What can hang from each mark:
vadabo: fasem
maneto: bodabab ribogid zutiv
zirez: fasem
dinez: bodabab zutiv
fumot: befud bodabab
tudup: bodabab ribogid
bodabab: dinez fumot maneto purosul tudup
purosul: befud bodabab
lidiv: bodabab
zutiv: dinez fasem tudup
fasem: bodabab vadabo zirez
ribogid: dinez lidiv maneto tudup

Every row comes from one small tree of marks. The marks that hang from a mark follow it in brackets, in alphabetical order. Every link used is in the known rows. Which tree was each row made from?
Known rows:
dinez[bodabab[fumot purosul[befud]] zutiv[fasem]]: [-24 -16 -30  -3  -4  19  20 -18  35  -6 -23   6  20   5   5   8 -10  11
  -1  -3   1   2  12  13  24 -25 -16 -16  -2 -35  15  -4  30 -18  -2  -7]
bodabab[dinez[zutiv[fasem[zirez]]] maneto purosul tudup]: [ -1  -1 -45  -3  37  21  17 -15  32   0 -21  21  29  38  46  13  -4  -5
 -12  25 -23  10 -21  23   6  -3  -6 -18  -4 -22  14  -1  15  -7 -22   0]
vadabo[fasem[bodabab[dinez[zutiv] tudup[ribogid[maneto]]] zirez]]: [  5 -22 -17   4  -8   6  28  -8 -10   1 -14  19  28  28  34  -2 -21 -21
  -9  -4  -9  17 -16  31  -8   2  -5 -13   0  -7   6   3  31   7  -4  -9]
bodabab[dinez fumot[befud] maneto]: [ -8 -18 -30 -10  19  21  13 -17  12 -15  -8   2  19  15  27   4  -7 -26
  -3  11 -13   5  -9   6   4 -17  -4 -18  -3 -36  13  -1  16 -21 -19 -26]
vadabo[fasem[bodabab[dinez maneto[ribogid]] zirez]]: [  9 -27 -14   0   1  14  24 -13 -19  -4 -19  21  24  24  36  -6 -19 -28
  -4   7 -13  15 -12  19  -8   4   0 -21  -7 -10   9   7  34  11  -9 -12]
vadabo[fasem[bodabab[dinez fumot maneto purosul] zirez]]: [  8 -23 -24   0   9  17  23 -11 -10  -3 -20  18  21  29  33  -6 -21 -25
   1   8 -16  14 -15  15 -11   0  -7 -17   1 -15  10   7  30  10 -10 -13]
zutiv[dinez tudup[bodabab[fumot] ribogid[maneto]]]: [-16 -32 -32  -8 -28   7  21 -20 -16  19  -3 -35   6  12  17   1  -4  -4
   4  19  20  12  -3  39  16 -14  -2 -18   6 -23   8  12  42 -57  -2 -14]
lidiv[bodabab[fumot[befud] maneto purosul tudup[ribogid[dinez]]]]: [  1  -6 -27   6  15  25  29 -25   7   3  -4   2  13  20  25   8  -1 -20
  -8  -2   1  -9 -10   9   4 -20  -7 -13   6 -15  19   2  23 -34 -13  -4]
vadabo[fasem[bodabab[dinez fumot maneto] zirez]]: [  5 -24 -19  -2  -1  15  23 -12 -15  -6 -19  18  22  25  31  -5 -24 -25
  -1   3 -17  14 -13  18 -11   0  -5 -15   0 -13   5   5  30   7  -9 -17]
maneto[bodabab ribogid[dinez]]: [-15 -40 -20  15   1  16  35 -18 -13  -1 -15  -1  20   4  17   3  -9 -28
  -3   2  11   9  18  27  -1 -24   2 -46 -22  -9  17   4  37 -20  -7 -17]
zirez[fasem]: [-14 -21 -22   2 -14  14  30 -26 -12  -7   7  -5  22  17  21  18 -26 -27
  -9 -11   9  -2   0  30  -1  -7  -5  -5  -7   4  19   1  26 -29   0 -15]
zutiv[fasem[zirez] tudup]: [ -5 -22 -32   2 -28   8  36 -28 -18   3 -15   6  23  22  14   7 -22  -9
   5  22  -3  15  11  24  13   0  -8 -14  -5  -1  12  10  37 -24   2 -18]
dinez[zutiv[tudup[bodabab[fumot[befud]] ribogid[maneto]]]]: [-14 -15 -25  -4 -19   9  24 -21  10   7   0 -12  18   4  13  -2  -5  -6
  -3  -6   8   9  -3  41  19 -14  -5 -11   8 -29  22   7  28 -32   2 -10]
fumot[befud]: [ -8 -25 -10   6 -10  14  32 -22  -7  -4   3   4  24   8  19   0 -11 -37
   6   3  11  -1   1  16  11  -6  -2 -10  -9  -6  28   1  23 -18   4  -8]
ribogid[dinez lidiv[bodabab[purosul]] maneto tudup]: [-15 -32 -12  24 -20  25  36   0 -12  25  -6  20  17  16  15 -17 -10 -13
 -14 -16  12  19  48  40   1 -30 -39  -9  -9 -28  34  15  18 -27 -40   9]
maneto[ribogid[lidiv] zutiv[dinez[bodabab] fasem[vadabo zirez]]]: [ -6 -36 -13  11 -17  19  18 -15 -24   9 -22   4  16  14  21  16  -9 -13
  -5  36  11  23  15  30  19 -23  -4 -46 -30 -16  22 -12  42  -4 -25  -4]
maneto[zutiv]: [ -8 -26 -15   1 -12  21  26 -27 -16   0  -1   3  18  12  17   4 -12 -28
 -13   6   7  12 -10  40  10 -11  -7 -23 -18  -1  20   3  21 -12   5  -8]
fumot[befud bodabab[purosul tudup]]: [ -5 -12 -31  15  14  19  41 -15  12   2  -8  10  24  18  35  18  -1 -38
   4  22  10  -6  -6  11   7  -5   2 -27  -3  -8  33  -9  17 -22  12   4]
bodabab[fumot[befud] tudup]: [-12 -15 -30  -2   6  10  30 -21   8   0 -10   1  26  22  21  13 -14 -24
   5  -8  -1  -4  -1  25   2 -16   1 -14   5  -2  15 -13  17 -24   2 -12]
zirez[fasem[bodabab[dinez fumot[befud] purosul tudup] vadabo]]: [ -2 -16 -30   5  12   0  23 -15  -5   2   0   4  21  23  27  31 -28 -28
 -11  -3   4   2  -7  16 -11  -9 -12 -15  -4  -1  21 -15  23   1 -15 -12]
dinez[bodabab[tudup[ribogid]] zutiv[fasem]]: [-19  -8 -23  -2 -17  13  33 -20  28  -1 -14   5  27  10  18  10 -13   6
 -17  -9   2   7   4  31  23 -24  -5  -5  -3 -19   3  -9  30 -26   1  -1]
vadabo[fasem[bodabab[fumot maneto tudup]]]: [ -1 -19 -19  -4   4  14  24 -17  -8  -1 -18  11  23  22  35  -1 -18 -26
  -5  -5 -10   7  -8  27 -13  -2   0 -13   1  -7   6   5  23 -11  -3 -15]
zutiv[fasem[zirez] tudup[bodabab[fumot purosul] ribogid[maneto]]]: [ -1 -20 -40   1 -20   5  31 -18 -17  11 -11 -23   8  24   6   2  -5  -2
   5  18   4  14   4  27  14 -10  -8 -18   9 -25  18  19  43 -32  -7 -22]
tudup[ribogid[maneto[zutiv]]]: [ -6 -25 -14   4 -17  13  28 -15 -18  -1   8 -13  10  15  13  -2   1 -25
 -16  -9  14  12  -7  47   8 -18  -2 -12  -9 -15  19  14  33 -25   1 -14]
fasem[bodabab[maneto purosul tudup] vadabo]: [  7 -12 -22   7  22   5  22 -13 -10  11 -19  20  16  25  32  12 -14 -23
 -10   1  -5   7 -10  27  -7   1  -6 -14  -7   5  21  -7  25  25 -14   8]
lidiv[bodabab[fumot purosul tudup]]: [ -6  -5 -28   7   0  19  30 -28   0   1 -11  13  20  23  19   5 -10 -13
  -8 -15   7 -11  -7  14   4 -17 -13  -8   0   1  14  -8  25 -29   2  -1]
lidiv[bodabab[dinez[zutiv] fumot[befud] purosul tudup[ribogid]]]: [ -2  -1 -30   4   7  15  26 -23  16   0  -4   8  22  18  25   8  -4 -12
 -13  -6   5  -7 -16   7  11 -24 -14  -9   2 -21  14  -9  24 -30  -6  -6]
fasem[bodabab[fumot purosul tudup[ribogid]] vadabo zirez]: [ 15 -14 -31  13   7  -4  31  -8 -20  12 -21  13  11  35  16  14 -23 -19
   4  -7  -8  10 -13  27  -6  -8  -7 -13   7  10  18 -15  40  40 -10   3]
purosul[befud bodabab[maneto]]: [-23 -56 -21  -1   6  21  14 -29 -23 -14 -21  -2  12   0  13  -1  -4  -7
   0  -1   7 -10   3  19  10   6  -5 -17  -8  -4  22  27  27 -13   0 -17]
bodabab[dinez[zutiv] fumot maneto purosul tudup[ribogid]]: [ -1   1 -53 -13  45  19  15 -13  39   2 -15   0  17  32  41  13   3  -5
 -12   8 -20   5 -26  29   4 -24  -1 -13   9 -37  10  -1  17 -21 -21 -11]
bodabab[dinez fumot[befud] tudup]: [-10 -17 -37  -7  13   7  24 -16  13  -3 -11   6  29  25  29  14 -14 -22
  -3   1  -6   0  -9  16   1 -18  -5 -15   0 -15   7 -17  14 -21  -6 -18]
dinez[bodabab[fumot[befud] maneto] zutiv[fasem[vadabo]]]: [-20  -9 -20  -2  -6  24  16 -18  36 -13 -15  11  21   1  10  11 -14   2
  -9   1  -6   6  10  12  16 -28  -7 -16  -5 -35  13 -14  25 -13 -15  -7]
ribogid[lidiv maneto[zutiv[fasem[vadabo]]] tudup[bodabab[dinez]]]: [ -8 -32 -11  11 -22  14  17   2 -20  19  -7   1  16  15  15  -8  -6  -7
 -19  -3  12  26  30  47  15 -27 -30 -22 -22 -30  29   7  18 -13 -38  -3]
fasem[bodabab[tudup]]: [ -5 -16 -16   2  -5  -1  35 -19 -15   7 -16   8  24  21  25   2 -18 -27
  -8 -11   0  10  -4  30   6   3  -6 -11   0   1  12  -3  26  -1   4  -6]
purosul[befud bodabab[tudup]]: [-25 -55 -26   1   3  11  21 -28 -22  -5 -23   2  19   7  14   6  -9  -4
  -1  -8  12 -13   2  26   8   5  -6 -15  -6  11  17  16  26 -13   9 -12]
zutiv[dinez[bodabab] fasem[zirez] tudup]: [-15 -32 -31  -1 -37  13  30 -25  -7   9 -19   0  21  19  18  13 -25   4
   7  44   6  20  12  14  23  -7  -9 -23  -8  -6  -1   1  47 -38  -3  -9]

Write each row's tree:
[-13 -23 -14   4 -20  13  22 -25 -19  -1 -11  -6  16  14  17   8 -10 -22
  -9  32   6  21  -4  30  15  -7 -11 -33 -19 -14  13   1  29 -22  -3 -18] | maneto[zutiv[dinez fasem[bodabab]]]
[-23 -38 -28   3   3  15  29 -28 -10 -10 -13  -1  22  14  12   1 -14 -17
  -3  -6  10  -6   1  24  -1 -13  -3 -15   3   1  16   0  20 -20   3 -13] | purosul[bodabab[fumot[befud] tudup]]
[-19 -14 -25  -2   0  24  26 -17  41  -2  -9  10  24   5  12   3 -14  -4
  -2  -6   6   3   2  16  21 -28 -11 -14   2 -30  20 -10  25 -12   0   6] | dinez[bodabab[fumot[befud] purosul] zutiv]
[  2 -10 -24   2  14  30  17 -25   6  -8  -2  12  16  14  24   4  -3 -23
 -15  12   1  -1 -17  -3   9 -18 -17 -26  -9 -26  20   0  19 -22 -15 -10] | lidiv[bodabab[dinez fumot[befud] maneto[zutiv] purosul]]
[  0  -9 -43 -13  25  15  12 -17   9  -4 -13  -6  13  28  33  23  -2 -12
 -23  17 -19  11 -21  30   0 -27  -1 -23  -6 -25   0  -5  17 -21 -24 -28] | bodabab[dinez fumot maneto[zutiv[fasem[vadabo]]] tudup[ribogid]]
[ -4 -15 -24 -10  -6  14  23 -20 -16   4  -4 -39  -2  10  14  -8   5 -15
  -1 -14   3  -3 -14  34  12 -22   6  -3  11 -33  13  13  36 -35  -7 -21] | tudup[bodabab[fumot maneto] ribogid]
[ -9 -19 -26  -8   1  17   9 -19 -11  -2 -13 -15   8  12  17   0  -4 -11
 -10   8  -5   5 -14  24   6 -16  -8 -22  -7 -34  11  -1  21 -16 -18 -21] | tudup[bodabab[dinez fumot maneto[zutiv[fasem[vadabo]]]]]
[ 16 -10 -31   3  24   7  33 -11  -3   8 -18   2  13  36  26   9 -13 -27
   8   8 -16  13 -18  16   8   0   0 -24  19 -10  23   3  32  19 -14  -4] | fasem[bodabab[fumot[befud] maneto purosul tudup[ribogid]] zirez]
[-20 -31 -20   1 -15  22  25 -20   2   5 -12   0  17  15  23   2 -14 -11
   3  18  17   6  -1  21  16 -15  -6 -14 -12  -8   7  -4  37 -31   1   6] | zutiv[dinez[bodabab[purosul]]]
[ -1 -27 -12  -1  -9   9  27 -15 -18  -2 -13  16  26  16  33  -9 -21 -29
  -8  -2  -2  11  -8  22 -10  -1  -8  -8  -9 -11   6   6  28  -7   1 -16] | vadabo[fasem[bodabab[dinez]]]
[-23 -49 -34  -5  18  20  10 -30 -11 -12 -28  -6  12   9  12  13  -3   0
  -5   7  -2  -7   0  23   8  -2  -5 -33  -3  -5  17  18  20 -16  -4 -25] | purosul[befud bodabab[fumot maneto[zutiv[fasem]] tudup]]
[  1 -22 -18   1 -11  10  25 -13 -11  -5 -19  19  26  22  26  -6 -26 -22
  -1  -3 -13  14 -11  22  -8  -3  -9 -13   1 -14   6  -1  31   8  -3 -16] | vadabo[fasem[bodabab[dinez[zutiv] fumot] zirez]]
[-17 -20 -25   6  -8   2  21 -19 -12   4 -27  -6  19  23  24  10  -8 -10
   7  34   3  10   6  16  15   3 -10 -22 -10 -14  11   1  36 -29  -6 -16] | zutiv[dinez fasem[bodabab[purosul[befud] tudup]]]
[ -8 -17 -14   9 -29  18  29 -19 -17   9 -11  12  29   8  27  -3 -18 -11
 -10  -9   8   7  12  22  16 -11 -23   6  -8 -19  20  -2  23 -26 -17  -6] | ribogid[lidiv[bodabab[dinez[zutiv[tudup]]]]]
[-23 -43 -26   1   0  16  23 -25 -13 -17 -11   0  20   7  10  -7 -14 -19
  -6   1   9  -1   0  13   0 -17 -11 -14  -4 -18  14   3  23 -18  -2 -22] | purosul[bodabab[dinez fumot[befud]]]
[ -5 -15 -35 -12  31  23  16 -24  11   0 -18   2  16  26  30  19   1 -19
 -12   7 -12   7  -9  39   4 -20  12 -43  -3 -11  14  -5  18 -17 -13 -13] | bodabab[fumot maneto[ribogid zutiv] tudup]
[  9 -23 -31  13  11  -4  23  -8 -19  12 -30  21  14  32  14  18 -24 -13
  10  -5 -10   5  -8  20  -3   2 -12 -20   3  14  21 -14  37  48  -9   4] | fasem[bodabab[fumot purosul[befud] tudup] vadabo zirez]
[  5 -27 -16   2  -8  10  27 -12 -16  -5 -15  17  25  22  27  -5 -26 -30
   3   3 -10  12 -11  14  -9  -1  -7 -15   0 -11   9   1  31   8  -3 -17] | vadabo[fasem[bodabab[dinez fumot[befud]] zirez]]
[-14 -17 -37  -3   0   9  36 -20   0   7 -11 -11  14  24  19   9 -11 -17
  -4 -16  -4   0   0  43  -4 -27   0  -4  11 -10   6  -4  24 -33  -2 -17] | bodabab[fumot tudup[ribogid[dinez]]]
[-21 -13 -28  -4  -3  24  25 -18  37  -2 -14  11  22   8  11   1 -15   2
  -5 -13   4   5   2  24  18 -29 -12 -11   2 -28  14 -10  27 -13   1   6] | dinez[bodabab[fumot purosul] zutiv]
[ -8  -4 -22   1  -2  24  24 -30   0  -6 -11  11  20  19  22   7 -10 -13
 -14 -16  -3  -8  -7  16   4 -15  -6 -10   1  -2   7  -6  22 -32  -5  -8] | lidiv[bodabab[fumot maneto tudup]]
[ -4  -6 -16   5  -6  24  27 -31  -5  -3  -8  16  23  19  29   5 -10 -16
 -17 -12   1  -7  -9  18   7  -6  -5  -7  -6   5  10  -2  23 -29  -4   0] | lidiv[bodabab[maneto tudup]]
[ -7 -19 -32  -8  23  28  28 -16  29   4 -13   9  21  20  27  13 -11 -13
  -3   3   1   0  -4  11  11 -21  -1 -20   2 -14  14  -5  20 -15  -9   7] | dinez[bodabab[fumot[befud] maneto purosul tudup]]
[  9 -14 -25   8   6   3  22 -11 -17   3 -26  21  15  32  20  15 -27 -18
  -1  -7 -20  12 -10  26  -7  -1  -4 -18   5  11  12 -18  33  42 -17   0] | fasem[bodabab[fumot maneto tudup] vadabo zirez]
[-10  -7 -24   1  -3   5  27 -21  -7  -8 -23  -1  20  22  17   6 -12 -18
  -6   5 -12  10   9  19   6  -5  -7 -15  -2 -18   9   0  26 -19  -9 -27] | zutiv[fasem[bodabab[fumot maneto tudup]]]
[ -3 -17 -19  -7   9   6  24 -16  -7   0 -19   3  13  14  19  -4  -8 -26
  -5  -8  -8  14   8  24   9 -14  -2 -26   1 -23  16   3  32  -3 -11 -17] | fasem[bodabab[fumot maneto[ribogid[tudup]]]]
[-17 -14 -23   5 -22   1  25 -17 -17   3 -25 -18  17  22  21   8 -11 -11
   4  24   1  15  12  23  13 -11  -9 -13  -2 -23   5  -5  37 -39 -13 -26] | zutiv[dinez fasem[bodabab[fumot tudup[ribogid[lidiv]]]]]
[-14 -32 -16  26 -12  22  27   1 -15   4 -10   2  26  17  19  -3 -10 -20
  -5  -9  17  16  22  34   5 -12 -18 -20 -16 -15  33   9  22 -14 -22  -5] | ribogid[lidiv maneto[bodabab[purosul]]]
[-20 -19 -15   7 -26   3  23 -21 -20  -4 -21  -9  18  16  17   2 -12 -16
   3  28   4  15  10  18  13  -2 -10 -17 -12 -18   6  -1  39 -33  -5 -22] | zutiv[dinez fasem[bodabab]]
